Each row was made from one small tree. The marks that hang from a mark follow it in brackets, in alphabetical order. Every link used is in the known rows. Write each row's tree.
Known rows
poki(lifibu nokop zagibe(poga(doso memaru zazad))): [ 0.13  0.17 -0.22 -1.21  2.02 -0.28  0.44  3.21  1.02  0.72 -2.27  2.14
  1.93 -1.49  0.43  2.76 -2.52 -2.99  0.93  2.53 -5.50  0.18 -2.74 -0.40
  1.56  2.89  0.07  0.52]
lifibu(poga(doso zagibe(poki) zazad)): [-0.04 -1.04 -0.79 -1.61  2.72  2.30  0.23  1.86  1.19 -0.22 -2.07  2.39
 -1.21 -1.83  1.23  2.16 -1.34  0.43  1.50  2.43 -6.14 -1.05  2.38 -2.21
 -2.76 -3.35 -1.15 -0.51]
doso(poga(lifibu memaru regi zagibe zazad)): [ 0.17 -0.50 -0.48 -2.05  4.61  1.13  1.31  3.96  0.32  2.32 -0.38  3.27
 -0.14  0.12 -1.19  1.14 -1.66  0.07  2.30  1.26 -3.87  0.44 -0.36 -2.36
 -2.42 -0.44 -1.30  0.57]
regi(poga(doso memaru)): [-0.62  0.61  1.92 -0.60  2.12  2.90 -1.10  1.00  1.18  0.06 -2.03  2.84
 -3.50 -1.29  2.63 -0.14 -2.64 -1.31 -0.08  0.43 -3.65 -0.04 -3.49 -1.99
  0.07 -3.50 -3.21  0.01]
vozosu(poga(lifibu memaru zagibe) poki(kipu nokop)): [-0.58 -0.59  0.12 -1.26  3.64  1.76 -0.52  4.34  0.90  0.87 -2.25  3.82
  0.14 -0.05 -2.16  0.27 -3.16 -1.80  0.31  2.67 -5.52  0.57 -4.75 -2.47
 -0.17  0.12 -2.84  0.67]
memaru(poga(doso lifibu regi zagibe(poki))): [ 1.23 -1.05  0.76 -0.85  0.80  2.08  2.34  2.36  1.55  1.64 -2.09  1.45
 -1.31 -0.25 -0.18  1.43 -3.46 -0.91  0.90  1.42 -0.91  0.21 -1.93 -3.90
  0.26 -1.21 -2.31  0.03]
memaru(poga(doso lifibu regi zagibe zazad)): [ 1.20 -1.66 -0.11 -0.72  1.89  1.36  3.09  2.01  1.04  1.61 -1.26  1.28
 -0.70 -0.54 -0.86  1.91 -1.04 -0.65  1.75  1.06 -2.34 -0.45 -0.91 -2.87
 -0.87 -0.24 -2.16  0.22]
memaru(poga): [-0.21 -1.48  1.25 -0.38 -0.40 -0.88  0.93  0.08  2.44  2.37 -1.81  1.31
 -1.12 -1.09 -0.73 -0.59 -1.68 -0.58 -0.44  0.95 -0.85 -0.19 -4.64 -1.75
 -1.97 -3.19 -2.46 -0.22]
vozosu(poki(kipu lifibu nokop zagibe(poga(regi)))): [ 0.08  1.12 -0.62 -1.01  0.35 -0.30  0.92  2.85  2.18  2.77 -2.69  2.47
  3.16 -1.09 -2.00  0.89 -4.51 -2.77  0.19  2.63 -2.50  1.86 -4.43 -2.07
  2.28  0.28 -2.31  0.39]
kipu(poki(lifibu nokop zagibe)): [-0.74 -1.05  0.03 -0.44  1.45 -1.46  0.33  0.56  2.87  1.20 -2.85  0.22
  2.55 -0.48  0.64  0.98 -3.54 -4.01  0.10  0.74 -4.29  1.16 -2.95 -0.62
  1.20  3.20 -0.78 -0.15]
doso(poga(lifibu memaru zazad)): [-1.84 -0.56  0.47 -1.88  3.96  0.08 -0.45  3.95  0.41  0.29 -0.27  3.20
 -1.06  0.11 -1.13 -0.01 -0.67 -0.03  1.43  1.23 -6.73  0.03 -2.14 -0.35
 -3.69 -1.88 -1.13  0.30]
vozosu(poki): [-0.59 -0.32  0.15 -0.88  0.88 -0.99 -0.04  1.15  2.33  1.06 -3.05  3.26
  0.02 -0.15 -1.33 -1.62 -1.47 -1.42  0.43  0.15 -0.93  0.45 -3.82 -1.88
 -0.32 -3.64 -2.64  0.11]
lifibu(poga(doso regi zagibe(poki))): [ 1.66 -0.13 -0.39 -1.39  1.64  2.99  0.73  1.60  1.37  1.58 -2.11  1.81
 -1.33 -1.37  1.46  1.33 -3.37 -0.18  1.13  2.11 -2.88 -0.39  0.59 -3.90
 -0.29 -3.33 -2.14 -0.38]
vozosu(poga(memaru) poki(lifibu)): [-1.94 -0.64  1.34 -1.46  2.24  1.37 -1.38  3.66  1.10  1.64 -3.64  4.08
 -0.99  1.49 -1.36 -0.98 -2.89 -3.38  0.98  0.66 -4.03  0.50 -9.03 -2.16
  0.51 -4.18 -2.41 -0.04]
poga(lifibu): [-1.50 -0.84  0.75 -0.61  0.78 -0.44  0.81  2.64  0.88 -1.19 -0.46  1.00
  0.16 -0.10 -0.86 -1.19 -0.64 -1.15  0.78  0.82 -2.14  0.75 -1.16  0.09
 -0.66 -0.07 -1.47  0.42]
poga(doso memaru zagibe(poki(lifibu)) zazad): [ 0.26  0.34 -0.43 -1.43  4.67  3.42  0.18  2.91  0.10 -1.35 -2.74  2.78
 -2.27 -0.62  1.22  4.72 -1.62 -2.56  2.02  1.54 -4.68 -1.85  0.68 -1.70
  0.42 -0.18  0.06  0.50]
poki(zagibe): [-0.45 -0.63 -0.31  0.13  0.85 -0.49  1.87 -0.41  2.29  1.19 -2.55  1.91
  1.22 -1.41 -2.22  0.31 -2.89 -1.90  0.10  1.09  0.60  0.27  0.96 -1.38
 -0.58 -0.23 -1.20  0.35]
regi(poga(doso lifibu memaru zagibe(poki) zazad)): [-1.16 -0.42  1.10 -1.55  4.00  3.74  0.60  3.45  0.51 -1.19 -1.90  3.66
 -2.24 -0.70  2.54  1.98 -2.41 -0.42  1.39  1.67 -5.40  0.64  0.21 -2.45
 -0.80 -1.70 -2.04  0.17]
kipu(poki(lifibu)): [-1.70 -0.61  0.68 -0.57  1.09 -0.13 -0.86  0.85  2.54  0.72 -2.38  0.20
  0.67  0.33  1.10 -0.12 -2.66 -3.42  0.66 -0.05 -3.89  1.05 -3.98 -0.35
  0.71  0.07 -1.28 -0.56]
lifibu(poga): [-0.50 -1.06  0.49 -1.24  0.64  0.23 -0.10  1.06  1.50  0.86 -0.94  1.34
 -0.62 -1.49  0.75 -0.72 -1.39 -0.02  0.21  1.86 -3.87 -0.51 -1.73 -1.28
 -2.27 -4.39 -1.98 -0.51]
kipu(poki(lifibu(poga(doso memaru)) nokop)): [-0.41 -0.72  0.80 -1.21  1.99 -0.06 -1.54  1.65  1.90  0.18 -1.90 -0.05
  0.11 -0.32  2.90  0.88 -2.54 -3.55  0.15  0.93 -7.73 -0.20 -5.41 -0.50
  0.99  0.78 -1.27 -0.50]
regi(poga(lifibu zagibe zazad)): [-1.81 -1.55  0.45 -1.17  2.54  1.18  1.79  2.56  1.24  0.51 -1.26  3.00
  0.54 -1.25  1.19  0.27 -1.17  0.56  1.63  1.15 -3.03  2.05  1.45 -1.67
 -2.20 -0.80 -2.23  0.12]
poga(doso lifibu memaru regi zagibe(poki) zazad): [ 2.03  0.41 -0.72 -1.62  5.35  4.08  2.58  4.14 -0.56 -0.84 -1.35  2.53
 -2.11  0.78  0.28  3.87 -1.86 -1.47  2.70  1.98 -3.60 -0.75  0.91 -3.27
  1.42  1.26 -1.07  1.02]
poga(lifibu regi zagibe(poki(kipu)) zazad): [ 0.83  0.03 -1.75 -1.19  2.98  1.78  4.07  3.46  0.90  1.59 -0.85  1.69
  1.56 -0.06 -1.86  2.30 -2.20  0.30  2.41  3.01 -1.03  2.35  2.77 -2.66
 -0.49  2.30 -1.58  0.87]
lifibu(poga(regi zagibe zazad)): [ 1.35 -1.29 -1.25 -1.58  2.35  0.86  2.28  1.21  1.21  2.81 -0.89  1.72
  0.56 -1.39  0.30  1.13 -1.00  0.67  1.79  2.17 -2.59 -0.11  0.90 -2.80
 -2.18 -2.49 -1.92 -0.15]

Write each row's tree
[-0.76 -0.79  0.02 -0.42  2.17  0.50 -0.54 -0.28  3.61  1.45 -3.14  2.36
  0.71 -0.32 -0.02 -0.42 -3.72 -1.04  0.22  1.40 -3.63  1.13 -0.80 -1.90
 -0.78 -0.67 -1.64 -0.69] -> kipu(poki(zagibe(poga)))
[-0.75  1.02  0.81 -2.10  3.47  3.22 -1.78  4.78  1.16 -1.63 -2.25  4.82
 -3.18  0.44  1.20  0.69 -2.08  1.63  1.31  3.92 -7.64  0.77 -2.11 -1.71
 -1.31 -3.31 -1.22 -0.16] -> zagibe(poga(doso lifibu memaru zazad) poki)
[ 1.06  1.01  0.14 -1.49  3.59  2.87 -0.38  3.80  0.41  0.23 -0.74  3.56
 -2.35  0.27  0.45  0.13 -0.67  0.94  1.98  2.46 -5.52  0.11 -2.67 -1.76
  0.01 -1.66 -2.10  0.28] -> zagibe(poga(doso lifibu memaru regi zazad))
[ 1.13 -1.20 -1.65 -1.10  3.28  0.47  4.24  2.84  0.48  1.55 -0.38  1.57
  1.87  0.00 -1.51  1.44 -0.02 -0.08  3.05  1.22 -0.25  1.25  2.65 -2.15
 -0.57  2.63 -1.36  0.95] -> poga(lifibu regi zagibe zazad)
[ 2.45  0.51  0.17 -0.93  3.97  4.14  1.80  3.39 -0.80 -0.68 -0.61  1.41
 -2.00  0.28  0.54  2.60 -2.48 -2.96  1.88  0.61 -1.05 -1.65 -0.10 -3.06
  3.37  1.50 -1.57  1.05] -> poga(doso lifibu memaru regi zagibe)
[-0.30  2.45  0.85 -1.47  1.58  3.17 -2.26  2.84  2.36  1.25 -2.16  4.09
 -2.40 -0.77  0.24  0.16 -4.81  1.53 -0.62  4.94 -3.95  1.63 -3.53 -2.16
 -0.78 -4.04 -2.20 -0.22] -> zagibe(poga(memaru) poki(kipu))
[ 1.58 -0.49 -1.43 -1.69  2.19  1.02  2.14  1.72  1.56  2.95 -1.14  1.66
  0.66 -1.76  0.39  1.78 -2.28  1.08  1.11  3.57 -3.68  0.68  0.60 -3.08
 -2.14 -1.59 -2.05 -0.04] -> lifibu(poga(regi zagibe(poki(kipu nokop)) zazad))
[ 1.51  2.03  0.02 -1.80  3.26  3.41 -1.22  2.93  1.87  1.53 -3.01  4.88
 -3.57  0.26  1.07  0.58 -2.87  1.88  1.26  3.64 -4.77  1.11 -3.32 -3.40
 -0.49 -3.79 -2.20 -0.07] -> zagibe(poga(doso memaru regi zazad) poki)
[-0.11 -0.50  0.95 -1.78  0.53 -1.45 -0.21  3.26  0.43  0.78 -0.58 -0.05
  0.97 -1.29  2.32  1.18 -1.60 -3.24  0.14  1.90 -5.46 -0.32 -6.29  0.17
  0.99  0.45 -0.73  0.26] -> poki(lifibu(poga(memaru)) nokop)
[-0.26 -0.42 -0.25 -1.44  1.05  1.60  1.20  2.93  0.29  1.22 -1.27  0.40
  0.83 -0.86  1.03  2.27 -1.74 -2.81  2.25  1.01 -3.58 -0.15 -1.47 -1.26
  0.89 -1.07 -0.86 -0.14] -> poki(lifibu(poga(doso regi zagibe zazad)))
[ 1.33 -0.51 -0.10 -1.77  2.80  0.95  1.44  1.45  0.60  2.17 -0.27  1.64
 -1.39 -0.51  0.68  0.67 -0.93 -0.07  0.98  2.46 -4.32 -1.00 -3.60 -2.25
 -1.57 -4.08 -2.28 -0.02] -> lifibu(poga(memaru regi zazad))
[ 0.66  2.14  0.42 -2.13  2.58  3.53 -1.11  4.30  1.26  1.48 -2.91  4.04
 -2.51  0.68  1.60  1.52 -3.41  0.09  1.81  3.39 -5.11  1.47 -4.81 -2.74
  1.08 -3.10 -1.43 -0.14] -> zagibe(poga(doso memaru regi zazad) poki(lifibu))
[ 0.71 -1.17  0.42 -0.55  1.20  0.71  2.49  1.88  1.10  1.34 -1.02  0.94
 -1.48 -0.09 -1.06  0.67 -0.62 -0.64  1.24  0.99 -3.45 -0.21 -3.58 -2.12
 -1.01 -1.26 -2.66  0.15] -> memaru(poga(doso lifibu regi zazad))
[ 0.85 -1.03  0.61 -0.92  0.29  1.21  3.10  2.23  1.88  2.97 -1.32  1.10
  0.09 -0.38 -1.18  1.17 -4.03 -0.37  0.37  2.45  0.35  1.24 -2.47 -3.61
 -0.29 -1.04 -2.51  0.12] -> memaru(poga(lifibu regi zagibe(poki(kipu))))
[-0.02  1.65 -1.31  0.11  1.74  3.14  1.69  1.84  1.53  1.15 -1.09  1.95
  1.19 -1.87 -3.24  1.92 -3.99 -0.41  0.69  3.91 -3.52  1.21  2.15 -1.58
  0.06  0.93 -2.20  0.39] -> poki(kipu zagibe(poga(doso lifibu regi zazad)))
[ 0.43  0.88 -0.68 -1.51  1.77  0.84  0.16  2.88  1.99  4.25 -2.03  2.58
  0.88 -1.15 -0.97  0.79 -4.50 -0.23  1.08  1.71 -1.91  2.27 -0.76 -3.05
 -1.38  0.02 -1.76  0.25] -> doso(poga(regi zagibe(poki(kipu lifibu nokop))))
[ 0.10 -2.33 -0.07 -0.73  1.36 -0.60  2.20  0.38  2.19  2.56 -1.88  1.92
 -0.07 -1.49 -0.92  1.37 -0.68  0.07  0.81  1.29 -1.27 -0.49 -1.01 -2.04
 -3.08 -1.72 -1.70 -0.06] -> memaru(poga(zagibe zazad))
[ 0.86 -0.33 -0.51 -0.91  3.17 -0.37  0.68  2.43  1.39 -0.16 -1.79  3.13
  0.77 -1.63 -0.35  1.39 -1.59 -0.48  0.43  3.01 -5.78 -0.09 -0.31 -1.00
 -0.50  2.49 -0.82  0.71] -> poki(nokop zagibe(poga(doso lifibu memaru zazad)))
[-1.68 -0.99  0.33 -0.36  1.32 -0.01  0.41  0.43  2.76  1.01 -2.98  0.50
  1.90  0.12  0.10  0.88 -4.03 -4.12  0.55  0.38 -3.08  1.03 -2.25 -0.92
  1.12  0.83 -0.83 -0.50] -> kipu(poki(lifibu zagibe))
[-0.09 -1.43 -0.07 -1.01  0.87 -0.34  2.03  1.57  2.24  2.65 -2.10  1.45
  0.57 -1.62 -0.64  2.51 -2.22 -0.44  0.37  2.62 -2.54  0.51 -2.11 -1.97
 -2.23 -0.45 -1.45  0.00] -> memaru(poga(zagibe(poki(kipu lifibu nokop)) zazad))
[-0.87  1.61  0.20 -0.75 -0.49 -0.22 -0.32  2.56  2.05  0.98 -2.14  0.50
  0.75 -1.35 -0.07  1.14 -4.05 -1.94 -0.62  3.15 -3.16  2.31 -3.71 -0.41
  0.63  1.17 -1.39  0.41] -> zagibe(poki(kipu lifibu nokop))
[-0.20  1.00 -0.40 -0.82  0.06  1.14 -0.37  3.14  0.42  0.48 -0.28 -1.26
  1.88 -3.18  0.89  3.23 -3.16 -3.36 -0.01  3.00 -6.38 -0.10 -1.90  0.28
  1.45  2.70 -1.24  0.30] -> poki(kipu lifibu(poga(doso zagibe)) nokop)
[ 0.29  0.15 -0.39 -1.44  2.03  0.71  0.64  3.26  1.50  1.83 -0.74  3.40
  0.09  0.06 -0.59 -1.35 -0.39  2.26  2.08  2.63 -3.34  2.19 -1.55 -1.55
 -1.46 -1.31 -2.20  0.11] -> zagibe(poga(lifibu regi zazad))
[-0.70  1.59 -0.17 -0.16 -0.74 -0.99 -0.06  2.38  1.06  1.14 -0.38 -1.35
  2.27 -2.40 -0.57  1.58 -2.54 -3.59 -0.53  2.28 -3.73  1.31 -4.13  1.32
  1.66  3.96 -1.47  0.82] -> poki(kipu lifibu nokop)
[ 1.46 -0.24  0.26 -1.22  3.03  0.07 -0.42  2.29  1.81  3.71 -3.53  4.37
 -1.31  0.95 -1.46 -1.97 -2.45 -1.38  0.34  1.18 -3.18  0.94 -9.17 -3.80
  0.21 -2.14 -3.85  0.58] -> vozosu(poga(memaru regi) poki(nokop))
[ 1.91  1.45 -0.06 -1.63  0.81  0.14 -0.91  2.46  3.26  3.50 -3.06  4.10
 -0.79 -0.54  1.07 -1.52 -3.49  2.69  0.17  3.84 -2.16  3.32 -3.85 -3.38
 -0.64 -1.57 -2.51  0.03] -> zagibe(poga(regi) poki(nokop))
[ 0.36  1.38 -0.29 -0.88 -0.72 -0.11  0.64  2.90  0.74  2.42  0.26 -1.61
  2.31 -2.34  0.25  1.78 -3.31 -2.91 -0.29  3.25 -4.84  1.22 -4.96 -0.03
  1.67  2.13 -2.03  0.42] -> poki(kipu lifibu(poga(regi)) nokop)
[ 1.21 -0.24 -0.18 -1.45  0.47 -0.28  0.59  3.08  0.58  1.57 -1.23 -0.25
  1.51 -1.73  2.21  1.93 -2.03 -3.06  1.08  1.37 -4.20  0.08 -3.26 -1.17
  1.85  1.96 -0.97  0.30] -> poki(lifibu(poga(doso regi zagibe)) nokop)
[ 1.81 -0.78 -0.83 -1.61  4.93  1.54  3.89  3.43 -0.49  1.03  0.16  1.96
  0.20  0.66 -0.69  2.58 -0.53 -1.21  2.60  1.67 -1.03 -0.34  0.09 -2.34
  0.48  1.82 -1.12  1.22] -> poga(lifibu memaru regi zagibe zazad)
[ 2.26  0.04 -0.91 -1.19  5.48  3.60  2.76  3.56 -1.05 -0.78 -0.40  1.83
 -1.63  0.31 -0.06  3.56 -0.43 -1.99  2.92  1.03 -3.32 -1.69  1.13 -2.42
  1.58  2.12 -1.22  1.19] -> poga(doso lifibu memaru regi zagibe zazad)
[-2.00 -0.51  0.97 -0.72  2.19  1.96  0.34  2.45  0.93 -1.06 -1.37  2.60
 -1.54 -1.05  1.46 -0.27 -0.68 -0.05  1.34  0.64 -5.87  1.37 -0.48 -0.94
 -1.59 -1.60 -2.82  0.02] -> regi(poga(doso lifibu zazad))
[-0.59  0.62  0.69 -1.75  0.97  1.65  0.18  3.10  1.20  0.71 -2.48  1.69
 -1.23  0.18  1.25  1.39 -3.46 -1.77  0.91  2.40 -3.96  0.86 -4.15 -1.91
  0.39 -3.13 -1.14 -0.22] -> zagibe(poki(lifibu(poga(doso memaru regi zazad))))
